Known rows, with every way that one mark hangs from another:
q_625{q_615{q_618 q_780} q_649}: -1.66	-0.37	+1.15	+2.49	+2.60	+0.80	-1.54	+0.81	-1.87	+0.49	-0.41	+2.22	-0.63	+2.01	-2.84	+1.24	-0.31	-2.39	+1.29	-3.21	+2.24
q_615{q_618 q_780}: -0.10	+0.58	-0.34	+2.02	+4.37	+0.88	-1.73	+1.42	-0.01	+1.80	-0.89	+1.62	+0.45	+0.80	-0.26	+1.21	+0.66	-1.54	-0.65	-3.78	+1.66
q_625{q_615 q_649{q_10 q_775 q_818}}: -2.02	-0.19	+1.21	+1.49	-6.06	-0.47	+1.48	-0.64	-1.29	-2.66	+0.02	-0.06	+0.76	+0.43	-0.95	-2.18	+0.67	-1.02	+1.01	+2.10	-0.11
q_649{q_818}: +0.02	+1.12	-1.01	-0.83	-1.41	-0.19	+1.70	-1.37	+1.27	+0.85	+0.55	+1.07	+0.33	-1.35	+1.03	-0.10	+1.19	-0.35	-1.16	-1.79	+0.13
q_615{q_618 q_625 q_780}: +0.77	-0.22	+1.89	+2.40	+6.22	-0.37	-1.58	+2.31	-1.49	+1.65	-1.58	+1.32	+0.21	+2.03	-0.11	+0.86	-0.99	-1.10	-1.99	-1.44	+3.25
q_63{q_818{q_649}}: -0.63	+1.80	-0.48	+0.27	-0.49	+3.48	+0.10	-4.04	+0.34	+1.29	+1.04	+0.80	+0.05	+1.24	+2.80	+1.47	-1.30	-0.19	-3.39	-1.22	-2.98
q_649{q_625 q_775 q_818}: +1.77	-0.86	-0.46	-1.57	-0.38	-0.04	+1.54	-2.20	-0.04	-0.75	+2.87	+0.51	-0.05	-2.46	+1.24	-0.95	+1.08	-0.06	-1.15	+1.05	+1.27
q_615{q_618 q_625}: +0.57	+0.05	+1.72	+1.98	+2.37	-1.45	-0.01	+0.35	-1.24	+0.54	+0.62	+1.63	+0.14	+0.90	+1.00	+0.66	-1.16	-1.38	-3.00	-2.00	+3.20
q_818{q_649{q_10 q_625 q_775}}: +1.28	-0.68	-0.38	-0.14	+0.76	+1.71	-0.57	-0.01	-0.30	-1.60	+1.70	-2.25	+1.29	-1.81	+1.05	-0.01	-0.85	+1.85	-2.09	+4.48	-0.37
q_818{q_649{q_10 q_618}}: -0.53	+1.44	-1.18	+0.57	+0.05	-0.31	-1.04	+2.64	+1.37	+1.65	-1.86	-1.87	+0.99	-0.04	-0.62	+1.04	-0.29	+2.16	-0.15	+1.13	-1.91
q_10{q_70}: -0.16	+1.97	-1.76	-0.41	-1.27	+0.93	+1.38	-1.20	+1.44	-1.50	+0.61	+0.40	-0.87	+0.81	+0.24	+0.30	-0.09	+1.05	-0.33	-4.80	-0.94
q_615{q_618 q_625{q_649{q_775 q_818}}}: +0.61	+0.61	+2.79	+2.79	-2.71	-1.60	+0.20	-0.07	-3.93	+0.83	+1.86	+2.65	-0.04	+1.44	-1.31	-1.01	+0.72	-0.27	-2.21	-0.49	+4.42
q_649{q_618 q_625}: +1.83	-1.59	-1.17	-2.05	+4.02	-1.21	-0.59	+0.02	+2.08	+0.94	+0.51	-0.13	-1.21	+0.00	-0.06	+1.49	-0.38	+0.30	+0.93	-1.93	+0.33
q_625{q_615{q_618 q_780}}: -1.78	-0.30	+0.68	+1.64	+3.45	+0.42	-0.41	+1.01	-1.07	-0.21	-0.58	+1.62	+0.19	-0.35	-0.26	+0.60	-0.20	-3.30	+0.27	-2.43	+1.51
q_649{q_10{q_70} q_618 q_625 q_818}: +0.26	+0.77	-1.25	-3.31	-1.81	-3.14	+0.98	+2.90	+1.22	-0.81	-3.20	-1.40	+0.28	-2.12	-0.72	-1.40	+1.12	+1.28	+3.23	+0.72	-0.10
q_818{q_649{q_10 q_618 q_625}}: +1.15	-0.42	-0.90	-1.55	+2.98	-0.75	-1.40	+2.68	+1.24	+1.01	-1.42	-2.23	+0.65	-1.39	-0.40	+1.21	-0.82	+2.21	+0.34	+3.13	-0.78
q_649{q_10}: -0.31	+0.37	-1.00	+0.81	+0.38	+0.28	+0.07	+0.11	+2.44	-0.72	-1.40	-1.35	+1.19	+1.41	+1.49	+0.06	-0.34	-0.20	-0.67	-0.66	-1.08
q_70{q_10}: +0.04	-1.08	-1.10	+0.65	+0.44	+1.04	-0.45	+0.58	+1.96	-0.93	-0.19	+0.28	+0.64	+0.56	+2.41	-0.14	+0.52	-0.53	-1.91	-1.35	+0.12
q_649{q_10 q_625 q_775 q_818}: +1.15	-1.07	-0.14	-1.13	-1.05	-0.64	+1.12	-0.36	+0.32	-1.76	+0.22	-1.38	+1.38	-2.05	+1.46	-1.89	+1.13	-0.11	-0.28	+3.53	+0.54
q_818{q_649{q_618 q_625}}: +1.81	-0.45	-1.20	-2.13	+3.75	-0.03	-0.90	+0.86	+0.92	+2.27	+1.38	-0.45	-0.73	-1.88	-0.91	+2.38	-0.74	+2.19	-0.55	+0.49	-0.14
q_625{q_615{q_780} q_649{q_818}}: -1.51	-0.13	+0.56	-0.07	+0.41	+0.64	+0.26	+0.26	-0.72	+0.68	-0.89	+1.71	-0.76	+0.87	-2.58	-0.11	+0.59	-0.54	+1.73	-0.48	+0.83
q_625{q_615}: -1.25	-0.53	-0.21	+0.01	-0.09	+0.81	+1.75	-2.24	+0.92	-1.84	+1.16	+0.56	-0.62	-0.34	+1.00	+0.71	-0.93	-2.16	-0.48	-1.98	-0.93
q_649{q_10 q_618 q_775 q_818}: -0.29	+1.01	-0.24	+0.80	-3.85	-2.01	+0.61	+1.47	+0.86	+0.47	-1.50	-0.83	+1.11	-0.14	+0.33	-2.29	+2.10	+0.06	+0.84	+0.84	-0.35
q_818{q_649}: +0.28	+1.42	-1.24	+0.13	+0.49	+2.22	+0.23	-1.16	+0.71	+1.21	+2.06	+0.17	+0.01	-0.83	+0.19	+1.80	-0.55	+1.64	-3.03	-0.63	-1.09
q_818{q_649{q_10{q_70} q_618 q_625}}: +0.35	+1.06	-1.32	-2.37	+0.46	-1.13	-0.48	+3.44	+0.67	-0.61	-2.09	-2.31	+0.18	-1.78	-1.20	+0.21	-0.88	+3.23	+1.63	+1.79	-1.21

Rows:
+0.38	+0.95	-0.47	+0.23	-3.06	-1.27	+1.08	-0.43	+0.43	+1.47	+1.07	+0.80	-0.28	-0.55	-0.04	-1.23	+2.10	+0.18	+0.27	-1.78	+0.33
q_649{q_618 q_775 q_818}
+0.86	-0.11	-0.42	-1.90	+2.67	+2.95	-0.26	-4.08	+0.25	+0.76	+1.60	+0.20	-0.28	-0.43	+2.82	+1.83	-1.67	-0.09	-2.76	+0.80	-2.20
q_63{q_818{q_649{q_625}}}
+1.37	-0.63	-0.27	-0.32	+0.91	-0.22	-1.23	+1.87	+0.17	+0.12	+0.35	-2.47	+0.73	-1.08	-0.07	+0.05	-0.41	+2.36	-0.08	+3.60	-0.74
q_818{q_649{q_10 q_618 q_625 q_775}}
-0.07	+0.03	+0.07	+2.80	-2.26	-0.49	-1.79	+0.86	+0.57	+0.43	-1.10	-1.14	-0.21	+4.26	-1.60	-0.39	+0.46	+1.51	+1.71	-1.46	-0.39
q_625{q_649{q_10 q_618 q_775}}
-0.70	+1.28	-0.41	+0.29	-3.21	-2.31	-0.71	+2.25	+1.18	+1.92	-3.04	-0.25	+0.33	+1.77	-2.34	-0.36	+1.55	+1.22	+2.47	-0.20	-0.04
q_625{q_649{q_10 q_618 q_818}}
-0.46	+1.03	+0.15	+1.66	-5.04	-0.12	+0.33	-0.44	-0.30	-0.59	-0.21	-0.13	+1.05	+1.56	-0.95	-1.87	+1.52	+1.06	-0.05	+1.06	+0.21
q_625{q_649{q_10 q_775 q_818}}
-0.07	-1.89	+0.15	-3.00	+4.23	-0.02	+1.22	+0.42	+0.04	-0.69	-0.85	+0.70	-0.19	-3.01	-0.22	-0.16	+0.04	-1.64	+1.40	+2.42	+1.11
q_649{q_625{q_615{q_780}} q_818}
-0.89	+2.47	-0.80	-0.08	-6.47	-2.26	+1.41	+1.96	+0.28	-1.20	-2.19	-1.01	+0.53	-0.42	-0.43	-3.08	+2.22	+1.32	+2.06	-0.73	-0.98
q_649{q_10{q_70} q_618 q_775 q_818}
-1.38	+0.03	+1.01	+0.68	-5.08	-1.48	+1.09	-0.79	-1.39	+0.09	+1.41	+1.73	-1.34	+0.37	-2.54	-1.03	+1.27	-0.50	+2.15	-1.12	+0.57
q_625{q_615 q_649{q_618 q_775 q_818}}
-1.39	-0.66	+1.78	+3.74	+0.75	+1.45	-1.53	+0.19	-3.26	-0.58	+1.20	+2.24	-0.38	+2.12	-2.37	+0.03	+0.21	-2.13	+0.76	-2.53	+2.48
q_625{q_615{q_618 q_780} q_649{q_775}}
+0.35	+0.54	+2.53	+1.95	+2.98	-1.28	-1.43	+2.67	-2.72	+3.23	-1.84	+2.99	+0.14	+2.25	-2.77	+0.18	+0.35	+0.16	-0.77	-0.24	+4.55
q_615{q_618 q_625{q_649{q_818}} q_780}
+2.05	-0.69	-0.62	-0.95	+1.76	+0.73	-0.89	-0.13	-0.16	+1.07	+2.94	-0.69	-0.63	-1.48	-0.61	+1.18	-0.36	+2.18	-1.11	+1.20	+0.03
q_818{q_649{q_618 q_625 q_775}}
-0.23	-1.11	+0.75	-0.69	+6.02	+1.14	-1.01	+1.80	-2.36	+0.15	+0.87	+0.92	+0.31	-3.49	-1.11	+1.65	-1.08	-1.58	-0.62	+2.01	+2.09
q_818{q_649{q_625{q_615{q_618 q_780}}}}
+0.04	+0.72	+1.82	+2.53	-3.50	-0.14	+0.00	+0.82	-1.64	-3.16	-1.12	-1.12	-0.12	+4.60	-1.07	-1.70	-1.64	+2.81	-0.18	-0.07	+0.85
q_615{q_625{q_649{q_10{q_70} q_775}}}
+0.64	-2.83	+0.49	-1.03	+1.01	-0.88	+0.83	-1.27	-0.02	-1.76	+2.26	-0.33	-1.43	-0.99	+0.05	-0.13	-0.70	-1.52	+1.57	-0.15	+0.36
q_649{q_618 q_625{q_615} q_775}
-0.11	-1.66	+0.18	-3.26	+0.81	-2.85	+1.88	+0.29	+0.39	-0.10	+0.18	+0.76	-1.03	-3.62	-0.28	-0.09	+0.46	-1.56	+2.20	+0.96	+0.69
q_649{q_618 q_625{q_615} q_818}
+0.37	+0.88	-0.14	+1.32	-4.25	+0.62	+0.73	-2.32	-0.66	+0.59	+2.49	+1.62	-0.39	+1.32	-1.30	-0.77	+1.52	+0.95	-0.77	-1.77	+1.07
q_625{q_649{q_775 q_818}}
-0.62	+1.85	-0.47	-0.06	-0.36	+1.62	-0.83	-2.28	+0.74	+2.93	-0.03	+0.58	-0.60	+1.48	+1.52	+1.55	-0.68	+0.39	-1.38	-2.03	-3.16
q_63{q_818{q_649{q_618}}}
+0.12	+1.07	-0.67	-0.16	-2.24	-1.67	-0.09	+0.56	+0.66	+3.07	-0.42	+1.82	-1.08	+1.47	-2.76	+0.46	+1.65	+1.35	+1.69	-3.01	+0.74
q_625{q_649{q_618 q_818}}
+0.26	-1.90	+0.57	-2.10	-1.05	-2.22	+1.99	-0.79	-0.68	-1.10	+1.75	+0.52	-0.97	-3.38	-0.08	-1.15	+0.93	-1.55	+1.81	+1.37	+1.00
q_649{q_618 q_625{q_615} q_775 q_818}
+0.55	-0.32	+0.43	-0.04	-0.32	+2.77	-0.51	-2.96	-0.48	-1.37	+0.53	-1.79	+1.19	+0.17	+3.70	-0.25	-1.35	+0.01	-2.53	+3.69	-2.54
q_63{q_818{q_649{q_10 q_625 q_775}}}
-1.15	+1.46	+0.44	+2.03	-3.27	+3.19	-0.26	-3.10	-0.43	-0.99	+0.08	-1.35	+1.37	+1.68	+3.54	-0.70	-0.87	-0.03	-3.00	+1.97	-3.58
q_63{q_818{q_649{q_10 q_775}}}
-1.39	-0.22	-0.23	-3.42	-2.54	-2.08	+2.95	+0.91	-0.05	-4.62	-1.86	-1.10	+0.48	-3.95	+0.55	-2.05	-0.03	-1.07	+2.30	+2.63	-0.08
q_649{q_10{q_70} q_625{q_615} q_818}
-0.34	+1.56	+0.10	+1.33	-2.43	+2.37	-0.60	-3.08	-0.57	+1.84	+1.51	+0.27	-0.64	+1.64	+1.93	+0.42	-0.31	+0.39	-1.96	-1.72	-2.99
q_63{q_818{q_649{q_618 q_775}}}
-0.88	-2.35	+1.01	+0.15	+5.75	-0.60	-1.19	+2.99	-0.91	-2.03	-2.66	-0.51	+1.20	-1.56	+0.21	+0.06	-0.62	-3.29	+1.51	+2.04	+1.75
q_649{q_10 q_625{q_615{q_618 q_780}}}
-1.89	+3.44	-0.65	-0.39	-3.54	+0.74	-0.47	+0.52	+0.65	+0.11	-3.51	-1.23	+0.26	+1.62	+1.32	-0.26	-0.71	+1.40	+0.41	-1.17	-4.41
q_63{q_818{q_649{q_10{q_70} q_618}}}
+1.83	-0.69	-0.41	-1.80	-0.21	-1.64	+0.79	-0.38	+0.34	+0.80	+1.68	+0.50	-0.68	-2.15	+0.01	-0.81	+1.77	+0.35	+0.71	+0.32	+0.95
q_649{q_618 q_625 q_775 q_818}
-0.02	+0.19	-0.41	+1.91	-1.63	-0.58	-0.53	+1.04	+1.35	-0.37	-1.05	-1.74	+0.56	+1.97	+0.43	-0.89	+0.38	+0.19	+0.75	-0.80	-1.04
q_649{q_10 q_618 q_775}
-0.72	-1.76	+0.45	-2.92	-0.02	-3.53	+1.36	+2.15	+0.89	-1.36	-2.63	-1.26	+0.54	-3.44	+0.03	-0.90	+0.29	-1.73	+2.93	+3.58	+0.03
q_649{q_10 q_618 q_625{q_615} q_818}
-0.31	+1.67	+0.07	+1.32	-2.38	+4.05	+0.21	-4.82	-0.88	+0.24	+2.80	+0.45	+0.11	+1.54	+3.07	+0.19	-0.85	+0.03	-3.89	-1.12	-3.00
q_63{q_818{q_649{q_775}}}
-0.87	-0.81	+0.87	+2.13	-2.75	+1.67	+0.68	-3.04	-1.24	-2.30	+2.95	+1.02	-1.32	+2.09	-1.14	-0.03	-0.75	-0.92	+0.13	-2.06	+0.22
q_625{q_615 q_649{q_775}}
+2.00	-0.60	-0.60	-0.59	+1.38	+2.34	+0.12	-1.80	-0.67	-0.32	+4.35	-0.72	-0.16	-1.88	+0.58	+0.85	-0.80	+1.78	-2.77	+1.86	+0.26
q_818{q_649{q_625 q_775}}
+0.19	-2.64	+0.09	-1.91	+6.65	+1.23	-0.07	-0.12	+0.46	-1.50	-0.26	-0.14	-0.83	-0.56	+0.13	+1.03	-1.40	-1.75	+1.06	+0.67	+0.47
q_649{q_625{q_615{q_780}}}
+0.99	-0.07	-0.23	-2.16	+2.84	+1.21	-1.06	-2.03	+0.77	+2.35	+0.25	+0.06	-0.88	+0.12	+1.56	+2.05	-1.20	+0.39	-0.90	-0.11	-2.15
q_63{q_818{q_649{q_618 q_625}}}
-0.34	+0.38	-0.48	+1.71	-0.48	-1.11	-1.87	+1.83	+1.90	+1.23	-2.54	-0.96	-0.24	+3.92	-2.08	+0.77	+0.04	+1.36	+2.19	-1.89	-0.68
q_625{q_649{q_10 q_618}}
-0.25	-2.48	+0.22	-1.59	+6.02	-1.20	-1.34	+3.60	+1.40	-0.92	-4.23	-2.09	+0.14	-0.03	-0.80	+0.27	-1.09	-1.28	+3.70	+2.61	-0.35
q_649{q_10 q_618 q_625{q_615{q_780}}}
